Known rows, with every step that occurs
X/F/Z/M/L/C: [-1.22 -0.28 -0.16  3.47  1.17 -0.04 -0.21  0.03  0.17  0.93  0.04 -0.17
  0.93 -0.92  1.80 -1.33 -1.24 -1.31  0.02 -0.31]
F/Z/M: [-0.49  0.19 -0.86 -1.94  1.45  0.86 -0.23 -0.76  1.56  1.25 -0.33  0.66
  0.24 -0.57  1.95 -0.97 -0.15 -0.73  0.27 -0.87]
X/F/G/M/L: [-1.04  0.13 -0.44  0.62 -0.29 -1.57  0.69 -0.43 -0.50 -0.46 -0.32  0.38
 -0.72  0.27  2.06 -0.31  0.86 -2.53 -0.65  0.59]
C/M/X/F: [ 1.20 -0.28  1.37  0.98 -0.53  0.08 -1.24 -0.77  0.01 -0.93 -0.23 -0.15
 -0.26 -0.34  1.02  0.63 -0.35  2.58 -0.18 -0.01]
M/X/F/Z: [-0.99 -0.17  0.91  0.52 -0.44 -0.18  0.00 -0.13  0.14  2.00 -0.26 -0.01
 -0.75  0.08 -0.40 -0.45 -1.10  3.10 -0.13 -0.33]
Z/F/X: [ 0.30  0.17 -0.57 -1.13 -3.32  1.42 -0.41  0.85  1.57 -1.10  0.13  0.15
  0.80 -0.44 -1.49  0.45 -0.71  2.86 -0.94  1.31]
C/F: [ 0.84  0.09 -0.78 -1.64 -0.69  0.95 -0.08  0.23  0.34  0.21 -0.36  0.18
 -0.89 -0.36 -1.15  0.17  1.21  2.10 -0.60 -0.85]
F/G: [-1.11  0.05 -1.08 -2.52  0.45  0.66 -0.08  0.13  0.78  1.10 -0.50 -0.06
 -0.18 -0.47 -0.28  0.15  0.86  4.72  0.73  0.17]
X/F/Z/M: [-0.16 -0.18 -0.79  0.94  0.61  0.43 -0.27 -0.60  1.61  0.72 -0.79  0.50
  0.29 -0.64  3.15 -1.59 -0.25 -0.59 -0.53 -0.63]
X/F/G: [-0.76 -0.31 -0.95  0.37 -0.23  0.17 -0.04  0.21  0.80  0.45 -0.91 -0.15
 -0.20 -0.52  0.98 -0.54  0.65  4.90 -0.07  0.39]
X/F: [-0.91 -0.37 -0.56  0.68 -0.55  0.37 -0.18  0.03  1.40  0.01 -0.83  0.01
  0.32 -1.19  0.01 -0.47  0.28  2.63 -1.04  0.27]
Z/M/C: [ 0.18  0.09 -0.35 -1.67  0.98  0.63 -0.79  0.12  0.40 -1.46 -0.35  1.26
  1.77  0.30  2.54  0.14  0.14  0.61 -0.05  0.29]
G/M: [-0.76  0.13 -0.56 -1.97  0.09 -0.48  1.00 -0.54  1.27 -0.42 -0.26  0.32
  0.06 -0.27 -1.24  0.25  1.03 -5.09 -0.74  0.33]
L/C/F/G/M/X: [ 1.19  0.03  1.07  0.90 -0.36 -1.02  1.45  0.41 -1.90 -0.71  0.64 -0.88
 -0.92  1.68 -2.22  0.80  0.79 -3.25  0.73  0.13]
Z/M/X/F: [-0.41 -0.42  1.34  1.31 -0.02  0.24 -0.73 -1.11  0.17 -2.18 -0.31  0.51
  0.96 -0.50  4.12 -0.46 -1.08  0.29 -0.77  0.51]
G/M/L/C/F/Z: [ 0.49  0.40 -0.36  0.85  0.03 -1.10  1.34  0.64 -1.05  1.91  0.74 -0.39
 -1.43  0.69 -3.16 -0.08  0.50 -6.34  0.17 -1.14]
G/M/X: [-0.78  0.15  1.20 -1.85 -0.19 -0.84  0.84 -0.84 -0.07 -0.83  0.28  0.36
 -0.12  0.38 -0.94  0.80 -0.06 -4.51 -0.40  0.61]
G/M/L/C/F: [ 0.46  0.18 -0.04  1.11 -0.27 -0.89  1.10  0.44 -1.16 -0.60  0.65 -0.35
 -0.50  0.15 -2.62  0.48  0.77 -6.11 -0.55 -0.28]
Z/M/C/F/X: [ 3.17  0.31 -0.18 -1.52  0.28  1.26 -1.37  1.23 -0.53 -2.28  0.35  0.89
  0.38  1.54  2.65  0.19  0.27  1.58  0.37  0.59]
L/M/C: [-0.24 -0.19 -0.20 -1.69  0.40  0.04  0.11 -0.24  0.17  0.03 -0.19 -0.78
  1.44  0.20 -3.19  0.81 -0.84  3.89  0.37  0.54]

Rows
[ 2.15  0.36 -0.40 -1.36 -0.93 -0.86  0.68  0.82 -0.79 -1.13 -0.11  0.92
 -0.56  1.99 -1.06  0.78  1.80 -4.06 -0.82 -0.30] : G/M/C/F
[-0.48 -0.25  1.33  1.05 -0.95 -1.30  0.78 -0.74 -0.05 -1.54 -0.13  0.24
 -0.17  0.39  0.35  0.19 -0.24 -4.22 -1.15  0.84] : G/M/X/F
[-0.04  0.08 -0.56  0.58  0.16  0.22  0.08  1.06 -1.67  0.81  0.42 -0.75
 -0.78 -0.05 -1.54  0.33  0.69  3.66  1.02 -0.48] : M/L/C/F/G
[-0.79 -0.18 -0.88  0.37 -0.19  0.11  0.10  0.20  1.52  2.43 -0.83  0.05
 -0.65 -0.71 -0.70 -1.02  0.04  2.42 -0.44 -0.58] : X/F/Z
[-2.19 -0.09 -0.08  0.37  0.75  0.33 -0.10  0.58 -0.07  0.82  0.41 -0.59
  0.98 -1.48 -2.67  0.41 -0.67  1.64  0.45  0.37] : M/L/C
[ 0.77  0.52 -0.60 -1.39  0.66  0.49 -0.56 -0.51 -0.61  1.06  0.20  1.01
 -0.99  0.06  3.21 -0.81  0.30 -0.92  0.04 -1.81] : C/F/Z/M/L
[ 1.15 -0.09  0.97  0.71 -0.23 -0.09 -0.96 -0.55  0.13  1.42 -0.14 -0.20
 -1.06  0.17  0.41  0.09 -0.43  2.43  0.43 -0.86] : C/M/X/F/Z
[-0.60  0.18  0.88 -1.84  1.14  0.52 -0.37 -1.01  0.20  0.78  0.20  0.72
  0.23  0.06  2.24 -0.37 -1.08 -0.07  0.68 -0.57] : F/Z/M/X
[ 0.79 -0.23 -0.30  0.52  0.96  0.78 -0.60  0.22  1.12  0.20  0.03 -1.08
  0.73 -1.03 -3.11  0.80  0.36  0.86  0.81 -0.14] : L/C/M
[ 1.29  0.25  0.23  0.71 -0.04 -0.27  0.57  1.29 -1.12 -0.93  1.28 -0.72
 -0.69  0.63 -2.63  0.51 -0.15 -4.87  0.19  0.97] : G/M/L/C/F/X
[ 1.28 -0.17  0.93  0.64 -0.23 -0.13 -1.16 -0.61 -0.57 -0.61 -0.29 -0.33
 -0.75  0.32  2.07  0.54  0.17  4.80  0.82  0.07] : C/M/X/F/G
[-1.56  0.17 -0.39  0.22  0.88 -1.15  1.17  0.29 -0.76  0.31  0.52 -0.58
  0.18  0.18 -1.68  0.44  0.46 -3.55  0.75  0.73] : F/G/M/L/C
[-1.00  0.24 -0.42  1.72 -2.85 -1.21  1.46  0.40 -0.61 -1.05  0.45 -0.16
  0.80  0.26 -1.69  0.66  0.45 -4.38 -0.63  0.72] : Z/F/G/M/L/C
[-0.75 -0.60  1.09  0.94 -0.27 -0.61  0.37 -1.33 -0.69 -0.25 -0.23 -1.71
  0.20 -0.03 -0.46  0.06 -1.60  5.79  0.56  0.83] : L/M/X/F/G
[ 0.53 -0.10 -0.58  0.92  0.53 -0.04 -0.60  0.39  0.56  0.47 -0.71  1.16
  0.89  0.85  3.26 -0.99 -0.20  0.60 -0.24 -0.40] : X/F/Z/M/C
[ 1.43  0.13  0.15  0.98  0.93  1.30 -0.96  0.90 -0.89 -1.69  1.17 -0.45
  0.42 -0.20  1.19 -0.15 -0.92 -0.34  0.68  0.60] : Z/M/L/C/F/X
[-0.70  0.01  1.17 -1.59  0.80  0.73 -0.68 -1.23  0.11 -1.62  0.13  0.69
  1.04 -0.45  2.89  0.17 -0.94  0.02  0.05  0.26] : Z/M/X
[-0.05  0.22 -0.52  0.61  0.24  0.21  0.29  1.11 -0.99  2.86  0.56 -0.56
 -1.14 -0.13 -3.29 -0.13 -0.07  1.25  0.56 -1.43] : M/L/C/F/Z
